Each row comes from the steps of one walk. Every step used is in the known rows, and no mark comes twice. Write the walk behind each row, first mark first.
Known rows:
bobi/bupi/luvor/linu/nitika/begi: [  8   0   1 -12 -11  22  27  -4 -29  -5 -21  24 -10  -3  -9 -26 -11  -1
  -7  -5  20   0   4  16  14 -27  -5  21  -2   3  -1   3  -2  12 -11   2
  25  -7  -3  -3  10]
begi/bobi/luvor/bupi: [-17  11  -2  -8 -15  -3  -9  -3  -3  -2   5 -16 -10  23  21  -3   2 -12
   9   7  10  18  -5   6 -22  18  -2  10   4  -5  11  -2  -4  -1  12  -7
  -8   1  11  -8  -9]
linu/luvor/bupi/begi/bobi/nitika: [ -8  -2  21   3   5   3 -31 -14   9  -6   1  -7  -7  17   6   1  -9 -15
  19  15  -8  -9  -1   6 -10  25   5  11 -14  -3   7  15 -15   5 -14  -9
  -5  16   1  17   7]
nitika/luvor/linu/bobi: [ -8  -6  -5  13 -11 -11  16  -8 -12  14  -6 -12  15 -21 -14 -17  -3  11
  16 -11  21   2   3   5  -3 -16  12 -23 -13  14  -1  -1  -7  -7  -1 -15
  10  -9  -8  -5   1]
bupi/luvor/linu/begi/bobi: [  1   0   5   6  -2  -8  -1   1 -14  -5   3  -8  -1 -13  10 -13  -5  -8
   5 -17  -1   0  28   6   4  -3 -14  -1  14  12  20   7  -6  17  12 -14
   2  -6   7  -3  15]
nitika/bupi: [-14  -9 -14   0   3  -1  -4  10  18  11  -7  16  20  -3 -14  15  11  -1
 -15  -7  -9   0 -10 -20   1  -5   7  -3   8  -1  -4  -3   8   7  -9  12
 -13   3   0 -21  -6]
bobi/nitika/luvor/linu/begi: [ 26 -16 -14  -4  11 -19  -2  -8 -15 -10   7  15  15 -25 -20 -22 -14  -7
  28 -12  -3  -5  13  -2   9   2   0   1 -19   1   0  -8  -3   4  -4 -15
   7   2   2   9  -4]
begi/bobi/linu: [  5  -3  -6   3   9   1 -11  12  16  -1   7  -9  -6  13  -2  11   3  -3
   4  -6  -4  18   2 -12 -16   5  -1  -4  22  17  10  -8   2   2  15   2
  -1   3  -9 -23  -1]
nitika/bupi/begi/bobi: [-32 -11  -1  16  19  -7 -17  16  25  11  -9  -5   6   3   9  20  15 -12
  -9  -9  -6 -13   4 -13  -4  18   1  -3   6   1  15   2   5  17 -12  -5
  -2   5   6 -15   7]
bobi/linu/luvor: [ 24  -2   7  -5  -2   4 -12 -16  12 -17  14   4  -1   4 -13   1  -8  14
   7   4 -19   4  -3 -14   4  -6  12  -6  10  13 -12  -2  -3  -5  10  11
 -11  15 -18  -5   6]
begi/bobi/linu/nitika: [  9  -7   7  -5   7  12 -11  17   1   4 -11 -17 -11   9  -6   2   1  -9
  -1  -4  -5  10  12   5 -14  -5  -9   2  16  15   6  -2   7   5   5  -8
  17  -3 -18 -18   1]
luvor/begi: [ -8  -3   7   0  -1   2  -1  14   6  16   1  15   6   2 -11  15 -13  10
  -2 -10 -31  12 -14 -12  -1   2   3 -14  15   1   3   0  -2 -19   7  14
 -12  -6  12  -2 -10]
bobi/linu: [ 18  -5  -6  -2  10   1  -6   4  17  -4   9  10   1   3 -13   5  -6  13
  -4  -5  -9  25 -10 -14  -2  -5   0 -10  16   9  -6 -10   5  -8   4  13
  -4   8  -9 -22  -2]
nitika/luvor: [  4  -7 -12   2  -7 -22  12   4  14   7   3   9  19  -9  -8   0   9   8
   2 -15   3   0   4 -16   5   5  -6 -17  -8   5  -2  -4  13  -8   5  -4
   3  -3  -8  -6  -8]
bobi/bupi/linu: [  2  12  -3 -11   4   4   3   7 -10  -9   8  17  11  -3   3  -2   7  20
 -11   8   3  22   2  -1  13 -11 -14  -3  10   6   3 -11   5   4   6  36
   7   6   3 -15  -9]
bobi/nitika/begi/luvor/bupi: [  5  -2  -8   7   1  12   6  -9   0  24  -9  19  -1  21 -12   2   4 -23
  -1  15  15  23 -17   5  -9  -2  28  27  -6 -15  12  -8  -6   1 -12  -3
 -15  13  -1   7 -16]
nitika/linu/luvor: [ 19  -8  -3   0  -4  -7 -10  -5  17 -13   5  22  16  -4  -3  -3   1   7
   1 -17  -8 -23 -11 -19  17  -5   2 -16   6   1 -17   5  -9  -6   1   7
  -3   7  -6 -10   4]
nitika/begi/bobi/bupi/luvor: [ -3   9  -3   0  -1   8  15   6   9   3  -7  11  -6  19  12  -2   1 -17
 -14   0  17   4   2   6  -3  -2 -10  26   8   3  12  -7  -6  25   1   8
  15   0   1  -8   3]
begi/bobi/linu/luvor/bupi: [  5   4   9  -8  -6  12 -16 -22   6   4  10 -23 -21  22  -5   7 -10 -11
  21   9  -6  16  -1   4 -16   9  14   7  16   5  -1  11  -7   3  13   4
  -6  12  -9   8  12]
linu/nitika/luvor/begi/bobi: [-17 -11   7   6 -10 -11   7  21  -7  16 -12 -23  -6  -1  -6  14   0 -16
  14 -17 -10 -13  18   8  -7  14   1  -5   3   4   9   5  10  -3  10 -23
  21 -22  -8  24   2]
bupi/luvor/linu: [  2  -5  -8   1  -8   1   9   6 -11  -9   6  12   0  -9  -7 -15  -6  22
   2 -20   3  18   1 -14  10  -5 -11 -13   6   5  15   8  -4  -4   6   3
  -8  -9  -5 -14   7]
linu/luvor: [  8   0   9   0 -11  -3  -9  -5  11  -2   8   9  19  -3  -4   3   4   8
   3   4 -20 -10  -1 -15   7  -6   3 -10   2  11 -11   8  -5 -10   1   7
 -20   7  -9  -8  -3]
linu/begi/luvor/bupi/nitika: [  1   8   1  -2   4   3   1 -10 -16  14  -1 -11   8 -11   2  -4   3  -6
  -7  17  -7  -2  11  16  -1   5  11  12  -8  -9   1  15  12   0  -6  -3
 -19   1  11  23   1]
bupi/nitika/linu/bobi: [  3  -6   0   7  11   5   1   9   7  -3  -9  -3  15 -14   2  -5  -4  23
 -14  -5   6 -23 -16  -3   8 -24  -4 -24 -19   1 -22   7  -9 -12 -18   5
  14  -4  -6 -13   9]
bupi/nitika/luvor/linu/bobi: [ -5 -10  -7  12  -2  -2  17  -4 -14   4  -1 -26   4 -30 -10 -24  -9  20
  17   3  18 -10   1   4  -2  -9   9 -21 -34   6  -5  14  -4 -16 -10 -17
   9 -21 -12   5   3]
nitika/linu/luvor/bupi/begi/bobi: [ -5  -5  10   5   3 -10 -19 -16  12  -2   2  -6  -8  13  11   4   6 -12
  10 -17   0 -27  -4  -2   2  19   1  -9   2  -7  -2  17  -8   5  -5  -6
   7  15   5  13  21]
linu/begi/luvor/bupi/bobi: [-14  20   5  -1 -17 -11   9 -21  -5  26  -6   2   7  -1   7  17   6 -16
 -22   0   9  10  16  19   0   5   0   0  16 -10  14   6   8  17   3   8
 -10  11  19  25  11]
bupi/linu/luvor/begi: [ -1   2  21   3  -7   3  -3  -6  -7  -7  18  -4  -2 -12  -8  14  -4  27
   7   8 -24   1   3 -11  20  -7   8 -24  15   0  -1   1  -1 -15  16  14
 -12   2  -6  20   5]
bobi/luvor/bupi/nitika: [ -1   7  -2 -14  -2  10   0 -10 -13 -17   7  -8  -9   4  12 -12  -6  16
   5  21   7   5 -20   6  -7  11  -8   3 -26 -16 -16   5   4 -21  -3   3
 -14  -4   9   0  -9]
nitika/luvor/bupi/begi/bobi/linu: [ -7  -8  -5   7   8 -18  -6 -17   9   1   5 -27 -29  16  -7   5   0  -5
  15 -14  20  12   5   6 -17  28   1 -10  -1  -2   9   1  13   4   7 -17
  25   8  -7  19  20]
bupi/luvor: [ -3   3   6  -1 -11  -5   2   8  10  -9   4  14   9   1   0   3   1  18
 -19 -10  -3  14  -1 -12  10 -11 -15 -10   2   4   4   3   2  -5   6   4
  -4  -3 -10 -15   8]

Which walk is each row?
[  3  -8 -13  -2  14  21   8 -13  10  25  -4   0  -6   4  -9   5   0   6
  -8  12   3  -2 -21  -1   0 -10   6   3 -20  -9 -17  12  16 -18 -17  -3
  -9   2   7  -5   1] -> luvor/bupi/nitika/begi
[ -5  10  -2   3  -4  -8  -6  13   8 -15   7  -7  -2  12  26  -2  12  -5
   5   3   1   2   2  -4 -15  14  -6   6   4   5   9 -11  -8   1  13  -7
 -12  -3   8 -17 -15] -> begi/bobi/luvor
[  6  11 -14   7  18  16  20   6   0  10  -5  16   4   2   4  -6   7 -12
 -12  23   4  -9  -7   6   3   0  16  33  -8  -3   1  -2   3   6 -13  16
  -7  -2   4   3 -21] -> bobi/bupi/nitika/begi/luvor
[  5  14   8  -1   2 -15 -10  -5 -11 -28  19 -20  -4 -12  28   1  17  10
   0  12   6  -3  28   9   5  -1 -14  -2   7   6   6 -16   3  12  19  -9
  -1   3  11   5   0] -> bupi/linu/begi/bobi/luvor
[ -5 -16  -4  -5   6  17 -11  16   7   3 -20 -16 -13   9 -14  16  10 -19
  -7  -3  -3   1   7   3 -13  -4   6   9  22   5   5  -1  11  23   0  -4
  17  -3 -23 -15   4] -> begi/bobi/linu/nitika/bupi
[  4  11   7   6  -3 -15   3   4  -2  11   2  13  26 -11   5   0  12  -9
 -13   0 -16   4  21   0   4   0  13   6  14   8  10  -5   4   8   3  -2
 -20  11  11   5  -3] -> linu/begi/luvor
[ -3   1 -16  -3  16 -10   6  16   2  -2   2 -13   2  -4  12  -6   3 -12
  17   8   4 -19   8   5  -2  26 -10  14 -18   4   3   4   6   6   5   6
  16 -15  -2  -1 -12] -> begi/bobi/bupi/nitika/luvor
[ 16 -18 -22   0   5  -9   1   5  -9  -6   8  15   4 -11 -23 -22 -10   2
  34 -13   7   8  -5 -11   2   6   4  -6 -20   3   6  -6  -7 -10   0  -9
   2  -4  -9  -8 -14] -> bobi/nitika/luvor/linu
[-14   1  16   5 -14   0   3  10   2  -2   6   8  -6   3 -10  11 -18  16
  -9 -17 -20  16  -7  -9  12   0  -9 -14  12  -9  11   2  -4 -12   9   8
  -3  -9  -2  10  14] -> bupi/luvor/begi
[ -2   2 -10   4  -1  -6  -2   9 -14 -12  11  -9 -13   2  22 -18   1  -3
  26  -4  10  12   3  -1 -16  16   1   1   7  13  16  -7 -15   0  16 -12
 -13 -12  12 -26 -20] -> begi/bobi/luvor/linu
[-23  17  -4   3 -17  -4  14  -8  -3  31  -5   0  -1  12   6  20  12 -10
 -22  -1  19  25   0   7  -8   9   2  -5  14 -12  16   7   7   2   5  13
 -10   6   6   5   1] -> begi/luvor/bupi/bobi
[  7  23   6  -2   1  -7   5  -2 -22  -9   7  12  15 -14   8  -8   9   1
 -17  18   3  14  29  14  17  -5   3  16  18   2  12 -12   6  25   8  25
   2  13  10  15  -4] -> bobi/bupi/linu/begi/luvor
[  4  -1 -10  21   4   5  16   6  16  24  -4  21  12   6  -2   9  19 -13
 -18   4   7   2  -1 -10   1  -7  21  11   5   4  11 -10   1  -3  -4  -6
 -19   2  -1  -7 -13] -> nitika/begi/luvor
[ -2   5   9  -6  -7  18  16  13  -4   3 -25   6  -9  16  10  -1   2 -22
 -20   2  18  -9  10  19   1 -13 -14  33   2   5   6  -1  -1  27  -5  -2
  33  -5 -13   2   8] -> linu/nitika/begi/bobi/bupi/luvor
[ -8  -8  -5   8   7  -9  14  14   1   4   8 -14  -2 -17 -15   7 -11  16
  12  -5 -17 -14  -8 -11   3  18  -1 -17 -18 -11  -5   7  14 -25   2  -7
   1 -19  -2  23  -2] -> bupi/nitika/luvor/begi
[  5  -1  10  -6   8  20 -15 -20  -2  -5  10 -35 -30   9  -1   3  -8  -2
  22  23  -8  -2  -2   4 -19  14   6   2  -4  -1  -9  22  -1  -6   7  -1
 -10   2 -12  10  15] -> begi/bobi/linu/luvor/bupi/nitika
[ 12 -11 -12   8  20  14  10   5  21  11   0   4   7 -10  -3   2   4  13
 -11   9  -6 -18 -12 -12   7 -10   1  -2 -20   6 -14   5   9 -20 -17  -4
 -14  -4   3 -16  -5] -> bupi/nitika/begi
[-19  -4  -4   0  -9   0   2   5  11  -3 -10  14   2  -2  -5  11   7   7
 -24 -14   2   3  -5 -18  14  -9  -6  -3   7 -10   4   4   5  17  -1  12
  -3  -5  -9 -12  14] -> nitika/bupi/luvor
[ 31 -15  -1  -7   6  -1 -21  -3  14 -24   5  35  10   4 -11  -6  -7  -1
  11 -10 -14 -21 -15 -19  15  -2  -1  -2  -6  -2 -16  -2 -23  -2  -9  11
  -1  10 -10  -3  -4] -> bobi/nitika/linu/luvor
[ -5   0  22   2 -11   5  -8   1   8   4  11   4   6   1 -12  11 -18   3
   8   1 -39 -10  -9 -11   4   5  14 -11   9   2  -6   3  -7 -18   6  13
 -21  -1   4  18  -1] -> linu/luvor/begi
[ -2  -2   2   5 -15  16  18  -9 -12  34 -26   4  -2  16  -8   2  15 -20
 -17   7  17   7   3  15  -4 -16  24  22   4  -4   3   6  12   2 -11 -15
  -2   3  -2  14  -3] -> linu/nitika/begi/luvor/bupi
[ 19   8   2   7   7  -7  -7  -3  -3  -6   5   5   6  -4 -11  -1   5  -5
 -11   2  -9  15  16   4   0  -4  15   6  19   7   8 -12   4  14   7   1
 -12  16  -1   9   1] -> bobi/linu/begi/luvor
[-10  -9  10   3  16   6 -13  29  10   8   4   4  -1  15  -5  18 -17 -14
  16   1 -28  13  -9  -5 -17  20   1   7   9   1  20 -10 -15  -5   4   4
  -5  -1   8   1 -15] -> luvor/begi/bobi/nitika
[  5  -2   4   5  -9  10   8   4   0  -5 -14 -10 -13  13  22   0  17 -18
  -4   9  17 -17   8  13 -11 -11  -2  16  -7   7  -1 -12   0   5  -7 -27
   4  -5  -2  -6 -10] -> linu/nitika/begi/bobi/luvor
[ -3   2   4  -7 -16  10   7 -15 -11   8 -20 -14 -25  23  15  -2   9 -24
   2   9  23  -2  -1  21 -19   0   3  24  -6  -6  -7  -4   3   7  -5 -28
   7  -1   4   4  -4] -> linu/nitika/begi/bobi/luvor/bupi
[  3   9   4 -12  24   0  -8  15  -4  -5  -1  -5  16 -11  19  -3  -5 -16
   3  18 -19 -23  16  17  -3  11 -14  23  -4  11  -5   8   3  16  -7  15
   7   2  16  -1  -1] -> linu/begi/bobi/bupi/nitika
[-13  17  15  -9 -10   4   3   3   0   9 -10  13  29   4  -1  -6 -16   3
 -17  14   5  10 -13  15  -8 -20   4   5   0  11  -8  -7 -13  11 -15  28
  14   7  10 -11  -8] -> linu/bobi/bupi
[  6   0 -12   9  15   9   6   6  13 -12   5 -15 -17   4  26   1  14  -4
   3  22   8 -19  -6   1 -11   9  -3  15 -21   2  -2  -4  -2  -5  -5 -20
  -9 -12   6 -10 -11] -> bupi/nitika/begi/bobi/luvor
[  4 -16  -1  -5  -2   9   5  14 -23   6 -13   9  11 -15 -15 -15  -7  10
  10 -14  -4   5   4  -2   3 -14  -4  -9   5  13  -4  12   6 -12  -3  -6
   1  -7  -5 -24  -6] -> luvor/linu/nitika
[-15  13   6  22 -15  12  24 -24 -13  30  -7 -19  -6   1  -2   7  16  10
 -23  23  44  27   2  18  -2 -38  28  -3   4  -8   7  -4   1   4  -6  -3
   1   8  -5  19   9] -> nitika/begi/luvor/bupi/linu/bobi
[  6  16   5 -12 -14 -10  -4 -34 -25 -23  14 -10  -7  -8  12  -7   5  17
  -4  11  11  13   8  14  10 -12 -11  -3  -3 -14  -6 -10  11   4  10   4
  -1  17  13  15   9] -> bobi/luvor/bupi/linu/begi
[ 17   1 -20 -15  24   4   0  13   1 -17   1  25   8  -6   0 -16  -6   7
  -7  -8  -5 -16 -20  -4  13   2 -13   3  -6  -5 -19   2  -2   0 -10  30
  20   1   7 -19  -9] -> bobi/bupi/nitika/linu
[ 10  -9   1   0   0  21   4 -30   8  11  -1  -7  -3  -1  -6   5  -1   5
   6  23  -5 -25 -16  -2   4  -5  15   5 -25  -6 -25  21   4 -17 -18  -5
 -22   6   1  14   9] -> linu/luvor/bupi/nitika/begi
[ 20  -6  -9 -14  16  -1 -11 -17  -9   0  -1   6   6 -15  -7  -6  -7   5
  -5 -14  -5 -19  -7   3  15  -8 -12  -5 -10 -15 -25  14  11  -4 -13   6
   8   9  16   8  18] -> luvor/bupi/nitika/linu/begi
[-11  14  -1  -5 -10  -3  -2  -9 -15 -12  13 -28 -23  11  22   1  13   9
  10  16  32  28   4   8  -7   8 -13  -1   8  -8   9  -7   3   3  24  -3
  -1   2   2  -1  -7] -> begi/bobi/luvor/bupi/linu
[ -1   8   7 -17 -24   7   1 -14 -35 -21  -4 -13 -15  -2   6 -11   7  25
  -4  15  25  18   4  17   7 -15 -14  -2  -4 -13 -11  -1  15  -6   5  -4
  11   2  -8   7   1] -> bobi/luvor/bupi/linu/nitika
[  7   6  -6  -7   3   0   2  -3  22   1   7   7  -8   5  -5  26  -6  15
 -17 -13   3  19  -8  -7   0  -3 -16 -24  17   2   3  -8   5  -3   3  20
   5  11  -9 -18   9] -> bupi/bobi/linu
[  5 -11  -4  -2 -13 -15  11   7  -2   3 -16   1  13 -13 -13   1   9   4
  -2 -16   6 -11  12   0  13  -7 -11 -11 -11   6  -9   2  17  -8   1 -18
  14  -9 -19   2  -2] -> linu/nitika/luvor
[-24  -5  -7  14  11  -5 -12   2  -5 -14  -2 -13 -20   1  18 -10   6  -8
  14  -4  14 -10   1  -1 -10  24   6   4   0  -6  21  -4 -11  17  -6 -17
  -8  -4  13 -10  -4] -> nitika/bupi/begi/bobi/luvor/linu
[ 12  10   1 -12   5 -16  -4   4  -5 -20  -1  20   0   1  17 -10  -4 -20
 -16 -26   6 -16  14  11  15   0 -25  15  15  -3   4  -7  -9  42   6  13
  35   6  12   5  16] -> nitika/linu/begi/bobi/bupi/luvor
[ -3  -3   1   5  -2  -4   0   4  10   6  -6  14  23  -5  -6  -2  -2  10
 -15 -20  12  -8 -16  -6   3 -25  -3 -22   4   5 -17  -1 -14  -2 -11   7
  17   3   0 -17   7] -> nitika/linu/bobi
[  4 -10 -15   6   6 -11  11   9   8  -3   6  -8  10 -18  -7  -2   6  20
   6   0  -3 -16   4 -11   9   7 -10 -13 -25  -3 -10   7  17 -17   1 -10
   3 -12 -14  -3  -5] -> bupi/nitika/luvor
[ -7  -7  -3   5  -7 -18  10   7   4  11   6   3   4  -6 -18  12  -8   6
   8 -18 -17   2  -6 -11   2  11   5 -18  -3  -3   2  -6   5 -16  10  -4
   0 -10   3  22  -2] -> nitika/luvor/begi
[ -6   8  11  -3 -11  -1  -2   6  -7 -12  15   9  -6   7   4   2 -15  10
   0  -3 -14   8 -19  -4  -4   9   4  -3   4 -11  -1 -14  -8 -17  10   3
 -15  -3  16   6 -12] -> bobi/luvor/begi
[ 16 -11  -2   2  10 -25 -11   3   7  -6   1  -1  12 -11  -1   2   2 -25
  18  -5  -8 -13  23   3   0  14 -10  10 -14   3   6  -9   0  16   3 -22
  14   3  -2  11  -6] -> linu/begi/bobi/nitika/luvor
[ -3  -6  22   4   4   8 -21  13   6   0   8  -1  -3  12  -3  11 -20 -16
  25  13 -36  -7  -2  -4 -12  20  11  10   4   2  14   2 -24  -5   5   0
 -14  -4  -3  21  -8] -> linu/luvor/begi/bobi/nitika
[ -6   7  14   7   1   7   4   1 -13 -21   4  -5 -15  -7   7  -9 -22  16
  -6   5   4 -23 -30   7   0  -7   2 -16 -20 -15 -20  -4 -21 -19  -8   0
  14 -17  10  16   7] -> bupi/nitika/linu/bobi/luvor/begi
